Each row comes from the steps of one walk. Every step used is in the known rows, and no mark comes twice. Write the walk behind each row, first mark first.
Known rows:
V, G: [-0.24  1.82 -1.50 -1.34 -0.87 -0.18  0.23  1.82 -0.49  0.58  0.03  1.93
 -0.65  1.00 -2.83  0.24  1.14 -0.77  0.39 -0.23  1.56  1.99 -0.81 -1.74
  0.60]
F, U, M, X, E, H: [-1.88 -0.64 -3.38 -0.86 -0.21  2.76 -3.85  0.12 -3.44  0.53  2.04 -2.31
  0.51 -1.25 -4.64  1.03 -0.04 -6.81 -1.31  1.19  1.10  2.58  1.44 -2.86
 -2.33]
F, U, M, C: [ 2.23  0.32 -4.04 -1.18 -1.49  3.36 -2.44 -0.20  0.14 -1.06  0.58  1.20
 -4.70  0.35 -3.56  1.35  1.03 -2.29 -1.10  0.23 -0.46  2.94 -0.31 -0.44
 -1.66]
E, X, M: [ 0.57 -0.57 -1.56  2.16  2.29  3.33  0.10 -0.19 -1.64  2.65  2.76  0.35
  1.11 -1.34 -2.90 -0.50  0.99 -1.09 -0.62  0.27  2.17  2.53  0.26 -1.96
 -1.61]
H, E, C, M: [-1.27  2.41 -0.45  0.00 -3.01 -0.79 -1.75 -1.04  2.13  0.90  1.55 -2.76
  1.79 -1.06 -1.87 -1.58  1.26  1.25 -1.80 -2.92 -0.99 -0.78 -0.87 -0.15
 -0.78]
V, G, X, M, C, E: [ 3.06 -0.38 -3.84  0.22  1.61 -0.35 -2.83 -1.10 -0.29  3.58  0.21 -1.15
  1.74  2.14 -5.05 -0.34  1.81 -2.43  0.34 -1.39  1.01  4.72  2.08 -0.58
  2.46]
F, U: [ 0.19  1.76 -2.27 -0.50 -0.51  2.23 -1.98  1.15  0.07 -3.38  0.35  1.86
 -2.85 -1.16 -3.74  1.06  0.73 -1.36 -1.31  0.46  0.62  1.92 -0.12 -1.87
 -0.36]
F, U, M: [ 0.24  0.49 -3.69  0.63 -1.28  3.49 -1.46  1.63 -1.42 -2.41  1.38  2.11
 -4.75 -0.18 -4.37 -0.05  1.39 -2.18 -1.75  0.50  1.50  2.45 -1.07 -0.55
 -2.02]
U, M, X: [ 0.56 -0.76 -3.10  0.93 -1.09  1.38 -1.40  0.88 -2.85  0.68  1.74 -0.66
 -1.79 -0.80 -2.78  0.10  1.66 -2.72 -0.46  0.61  2.69  2.83  0.82 -0.69
 -2.83]
R, H, E, X: [-1.30  1.73 -1.68  1.46 -1.70  2.39  1.02 -1.66 -0.81 -0.30  2.18 -2.13
  2.04 -0.31 -1.73  0.05  2.00  0.22  0.79 -2.15  1.81 -3.00  0.63 -2.49
 -0.24]
U, M, C, E, X: [ 2.42  0.97 -4.12  0.35  0.89  2.63 -0.90 -2.81 -1.79  1.72  0.44 -1.97
 -0.31  2.23 -3.50  0.47  2.82 -1.43  0.93  0.20 -1.15  0.83  0.65  0.43
 -3.08]
F, U, M, X, E, H, R: [-0.37 -0.28 -5.03  0.44 -0.50  1.88 -3.82  2.30 -1.96  0.97  2.80 -2.84
 -1.31  0.15 -2.03  2.55 -1.52 -6.39 -1.25  1.54 -0.33  2.54  0.90 -1.74
 -1.62]
V, G, X, M: [ 1.06 -1.46 -2.49  1.93  1.29  0.52 -0.37  2.17 -0.83  3.05  2.04  0.74
  0.36 -0.23 -4.45 -0.76  1.11 -1.36 -1.07 -1.54  4.11  4.96  0.50 -1.39
  1.29]
F, U, M, X: [ 0.12  0.06 -4.62 -0.11 -0.12  3.08 -2.72  0.53 -2.81 -1.14  1.16  0.82
 -3.64 -1.16 -4.10  1.44  1.42 -4.02 -0.47  0.48  2.37  3.73  1.47 -1.31
 -2.06]
U, M: [ 1.06 -0.43 -1.99  1.76 -1.92  1.80 -0.09  1.79 -1.19 -0.29  1.73  0.71
 -2.93  0.15 -2.95 -1.79  1.48 -1.04 -1.81  0.57  2.11  1.63 -1.80 -0.10
 -2.79]
X, E, C, M: [-1.98  1.44 -0.39  0.42 -1.65 -0.61 -2.05 -2.17  1.27  4.31  3.22 -1.61
  3.23 -0.81 -1.45 -2.01  1.20  0.48 -1.44 -0.93  0.28  0.54 -0.18 -0.47
 -1.54]
H, E, C: [-1.55  1.61  0.89 -1.05 -2.07  1.05 -1.93  0.09  1.17 -1.57 -0.61 -1.74
  1.17 -1.17 -1.81 -0.87  1.50  0.97 -1.44 -0.95 -1.53 -1.50 -0.39 -0.82
 -0.91]
F, U, M, C, E, X: [ 2.16  1.82 -5.67 -0.75  1.64  4.37 -2.27 -3.18 -1.80 -0.13  0.00 -0.39
 -2.23  2.05 -4.77  2.19  2.58 -2.60  0.94  0.19 -1.83  1.94  1.39 -0.20
 -2.38]
H, E, C, M, U, F: [-1.06  2.41 -0.43 -1.19 -1.58 -2.54 -3.03 -2.36  1.83  2.19  0.44 -3.87
  0.52 -1.17 -4.56  0.96  0.62  0.38 -0.83 -1.51 -1.48  2.05 -0.46 -0.80
 -0.64]
X, E, C, M, U: [-0.42  1.05 -1.24 -1.21 -1.75 -0.44 -3.55 -3.43  2.05  4.28  3.05 -0.88
  4.03 -0.55 -3.76 -0.13  0.85 -0.37 -0.95 -0.96 -0.24  1.46  0.48 -1.55
 -0.99]
R, H, E, C, M: [-2.48  2.99 -0.88  0.81 -4.56  0.43 -1.35 -3.12  1.53  1.02  2.41 -2.25
  1.94 -0.30 -1.06 -0.92  1.86  0.97  0.43 -3.13  0.03 -2.57 -0.19  0.39
  0.98]
E, C, M, U: [ 0.49  2.49 -1.96 -1.09 -1.52  0.23 -2.84 -3.02  1.69  1.28  1.69  0.32
  1.41 -0.55 -3.70  2.24  0.50  0.05 -0.08 -1.12 -0.74  2.29  0.02 -0.24
 -0.58]
G, V: [ 0.84 -0.32 -2.45  3.12 -0.43 -0.33  0.78  2.05  0.13 -1.41  0.71  0.68
 -1.11 -1.17 -3.22  1.62  0.44 -0.85 -3.94 -0.08  1.51  1.85  1.71  0.99
 -0.89]
R, H, E: [-1.04  1.19 -0.93  1.16 -4.34  0.93 -0.57 -0.36  0.43 -1.90  1.65 -1.66
  0.48 -0.32 -2.11 -1.94  1.66 -0.52 -0.45 -1.68  1.73 -2.67 -0.23 -2.14
  1.14]
G, X, E, C, M, U, F: [-0.91  0.14 -0.84  1.10  0.77 -3.20 -3.18 -2.68  1.41  5.52  2.70 -4.60
  2.12 -1.43 -5.32  1.11  0.60  0.31 -1.72 -1.16  1.66  4.32  1.08 -0.84
 -0.99]

Write each row's walk:
[ 2.64 -0.70 -2.50  0.11 -2.44  1.59 -1.22  0.31  0.29  0.74  0.79 -0.06
 -2.75  0.71 -2.23 -0.26  1.20 -1.36 -1.25  0.28 -0.05  1.76 -0.91  0.18
 -2.47] : U, M, C
[ 1.51  3.17 -2.61  1.56 -0.94 -0.58 -2.18  2.07  0.19 -2.44 -0.11 -3.17
 -0.12  1.88 -1.89  1.90 -1.05 -3.24 -0.32  1.74 -3.07 -0.55 -1.31  0.17
  0.50] : C, E, H, R
[ 2.76  0.36 -3.63 -0.08 -1.65  0.95 -2.41 -1.48 -0.83  0.28 -0.13 -1.48
 -1.65  2.36 -3.80 -1.29  2.53 -1.92 -0.26  0.60 -1.35  1.10 -0.36  0.98
 -1.88] : U, M, C, E
[ 3.48  1.53 -4.39  0.71 -2.04  0.30 -2.67  0.93  0.19 -0.33  0.11 -3.65
 -2.06  3.41 -1.48  2.26 -0.37 -4.36 -0.17  1.29 -4.30  0.32 -1.28  1.63
 -0.96] : U, M, C, E, H, R
[ 2.68 -1.28 -1.45  0.07 -0.46  1.45 -2.60 -0.33  0.99  2.56  1.45 -0.04
 -0.33 -0.85 -2.51 -0.74  0.28 -1.79 -1.38  0.31  0.01  3.31 -0.08 -0.95
  0.02] : X, M, C
[ 2.49  1.46 -5.15 -0.96 -0.72  2.77 -3.84 -1.76 -0.73 -1.64 -0.58 -0.02
 -3.37  1.98 -5.09  0.42  2.44 -3.14 -0.25  0.59 -1.67  2.24  0.31  0.25
 -0.96] : F, U, M, C, E
[-0.20  0.72 -1.12  0.84 -0.30  1.21  0.59  0.51 -0.10 -0.83  1.00 -2.51
  1.86 -0.99 -2.68 -0.60  1.27  0.58 -1.11 -1.72  0.74 -1.35  0.02 -2.88
 -1.88] : H, E, X
[ 2.45 -1.78 -3.54  0.35  1.34  0.68 -2.12  0.65 -0.17  2.89  1.99  1.80
  1.27  0.14 -6.92  1.02  0.58 -2.45 -0.83 -1.56  3.90  5.97  1.47 -2.62
  1.82] : V, G, X, M, U
[-0.57 -2.09 -2.55  1.02 -1.13  0.74 -2.17  0.12 -2.61  3.53  3.17 -1.87
  1.13 -0.78 -2.73 -2.66  1.90 -3.09 -1.35  0.74  3.26  1.98  1.16 -1.93
 -3.12] : U, M, X, E
[-0.30  0.17 -2.15  0.38 -0.88 -1.13 -2.99  2.20 -0.37  1.81  2.32 -4.41
  2.67 -0.50 -0.31  2.25 -1.91 -4.63 -0.50  1.41 -0.64  0.68  0.95 -2.26
 -0.44] : M, X, E, H, R
[ 0.74  1.00 -0.66 -0.59 -0.07 -1.20 -2.15  0.12 -0.12  0.17 -0.33 -0.71
 -2.16 -1.10 -5.16  2.13 -0.07 -1.28 -0.60  1.81  0.87  3.84 -0.35 -2.01
 -0.98] : M, U, F
[-0.66  2.95 -0.55 -1.00 -0.39 -1.66 -2.77 -2.83  1.09  2.98  0.71 -1.60
 -0.93 -0.86 -4.19  2.80  0.23 -0.19  0.16  0.24 -0.80  4.07 -0.43  0.21
 -0.88] : E, C, M, U, F
[ 3.19  2.55 -5.79 -0.38 -1.04  2.20 -3.96  0.72  0.04 -2.31 -0.44 -2.41
 -3.82  3.13 -2.91  3.79 -0.84 -5.34 -0.15  1.41 -4.78  1.49 -0.55  0.88
 -0.10] : F, U, M, C, E, H, R
[ 0.52 -0.67 -3.06  1.32 -0.45  4.07 -1.43 -3.32 -1.10  2.29  3.29 -0.68
  3.35 -0.65 -4.92 -0.02  1.24 -1.93  0.67 -1.93  2.09  0.13  1.90 -3.54
  0.71] : R, H, E, X, M, U
[ 2.59 -1.77 -2.83  0.07  1.23  0.16 -1.54  0.87  0.49  4.25  1.26  0.34
  0.52  0.66 -3.77  0.74  0.76 -1.31 -0.44 -1.75  2.39  5.39  1.25 -1.31
  1.73] : V, G, X, M, C
[ 0.85  0.54 -2.66  2.13  3.06  2.91 -1.39 -1.99 -2.67  2.43  1.69 -1.07
  2.22  0.11 -4.28 -1.63  2.16 -1.70  0.27  0.81  0.72  2.01  1.01 -0.86
 -1.11] : C, E, X, M
[ 2.40  2.19 -2.73 -0.66  1.41  1.50 -1.64 -3.13 -0.64  0.90 -0.62 -2.35
  1.87  1.43 -3.02  1.78  2.17 -0.57  1.49  0.03 -2.03  0.13  1.52 -0.84
 -1.32] : M, C, E, X
[-1.50  0.31  0.51 -0.20 -1.40 -0.04 -1.76  0.88 -0.28  0.35  1.41 -2.42
  3.32 -0.84 -2.91 -1.36 -0.62 -3.08 -2.31  0.88  0.11 -0.25 -0.97 -2.55
 -1.40] : X, E, H
[-1.27  2.43 -1.68 -0.40 -0.76 -0.39 -2.56 -2.42 -0.10  2.61  1.70 -1.68
  1.59 -1.73 -1.34  2.15  1.27 -0.75  0.85 -1.19  0.22  2.37  1.51  0.30
 -0.99] : E, C, M, X
[ 1.93  1.19 -2.76 -0.56 -1.53  1.19 -2.95 -1.27 -1.24 -0.80 -0.76 -3.11
 -0.12  2.30 -4.12  0.60  1.04 -4.40 -0.52  0.97 -2.90  0.43 -0.79  0.94
 -1.98] : U, M, C, E, H
[ 4.31 -0.22 -3.87  2.91  1.26 -0.27 -3.90  0.91  1.03  1.19  1.10 -4.95
  0.72  1.44 -2.81  2.36 -1.49 -4.22 -1.19  0.06 -2.44  2.84  0.74  0.43
  1.83] : G, X, M, C, E, H, R
[ 0.97  0.61 -2.29  1.04  4.26  0.98 -2.75 -3.38 -2.80  3.82  0.68 -2.21
  0.54  0.04 -7.09  0.95  1.56 -2.55  1.07  1.86  0.45  4.71  1.46 -1.75
 -0.70] : C, E, X, M, U, F
[-2.47 -0.94 -1.23 -0.42 -0.65  1.88 -3.11 -1.46 -2.48  4.12  2.12 -1.79
  1.90 -0.82 -1.69 -0.89  2.38 -1.86 -0.36  1.14  1.12  1.50  1.80 -0.44
 -3.25] : U, M, X, E, C
[-1.47  1.18 -1.48 -0.85  1.02 -3.82 -2.29 -2.37  0.82  7.47  1.87 -3.00
  2.67  0.37 -5.60  2.07  0.98 -0.06 -0.07 -1.83  2.16  5.31  1.37 -1.29
  0.36] : V, G, X, E, C, M, U, F
[-0.55 -0.15 -2.78  0.80 -1.46 -2.23 -2.31 -1.51 -0.31  4.61  4.42 -3.26
  3.48 -1.27 -2.50 -1.77  0.74 -2.15 -0.82 -1.26  3.05  2.32  1.44 -2.67
 -1.28] : C, M, X, E
[-2.24  0.77  1.14 -0.74 -0.80  1.05 -2.30 -0.86  0.48  2.15  1.28 -0.84
  2.74 -0.74 -1.34 -1.41  1.55  0.17 -1.22  0.97 -0.42 -0.52  0.17 -0.98
 -1.48] : X, E, C
[ 0.44  2.40 -2.41  0.83  1.82  1.70 -0.50 -1.81 -1.88 -0.28  0.42 -1.51
  1.69  0.73 -3.74  0.18  2.49 -0.42  0.90  0.61  0.07  0.00  0.76 -0.91
 -1.65] : C, E, X
[-1.61  1.85 -1.67 -0.74 -1.94 -1.04 -3.12 -2.26  0.61  1.81  1.38 -3.95
  2.82 -1.72 -1.42  0.24  1.51 -0.45 -0.28 -2.78 -0.27  0.48  1.49 -0.91
 -0.94] : H, E, C, M, X
[-0.97  2.70 -0.60  0.35 -1.66 -0.05 -1.34 -1.39  1.47  1.55  1.87 -0.71
  0.24 -0.55 -1.49  0.34  1.05  0.88 -0.42 -1.05 -0.36  1.08 -0.94  0.96
 -1.08] : E, C, M
[ 2.81 -0.01 -2.35  0.04  0.18  1.12 -3.93 -2.28 -0.01  2.02  0.34 -1.23
  0.78  0.92 -3.88 -1.62  1.57 -2.50 -0.44  0.74 -1.27  2.43  0.87 -0.40
  0.87] : X, M, C, E
[ 1.91  0.15 -3.09 -0.67  1.75 -0.19 -3.26 -0.85 -0.88  2.65 -0.53 -2.76
  3.30  2.13 -5.53  1.51  0.38 -4.66  0.16 -1.04 -0.55  3.87  1.63 -0.49
  2.18] : V, G, X, M, C, E, H
[-0.03  0.80 -3.65  1.72 -1.59 -2.96 -2.83  1.03  0.40  4.08  4.34 -5.51
  3.04 -0.36 -0.33  1.57 -2.16 -4.25 -0.87 -0.52 -0.11  1.61  0.33 -1.89
 -0.45] : C, M, X, E, H, R
[-0.81  2.59 -2.02 -0.52 -4.47  0.64 -2.92 -4.78  1.92  1.06  2.60 -1.30
  2.78  0.04 -3.45  1.10  1.43  0.00  0.79 -3.35 -0.35 -1.43  0.71 -0.80
  1.34] : R, H, E, C, M, U
[-1.00 -1.33 -4.24 -0.24 -0.39  2.30 -3.46 -0.12 -2.73  1.57  2.66 -0.49
 -0.92 -0.87 -3.97 -1.00  1.36 -4.30 -1.15  0.89  2.70  3.33  1.98 -2.59
 -2.20] : F, U, M, X, E
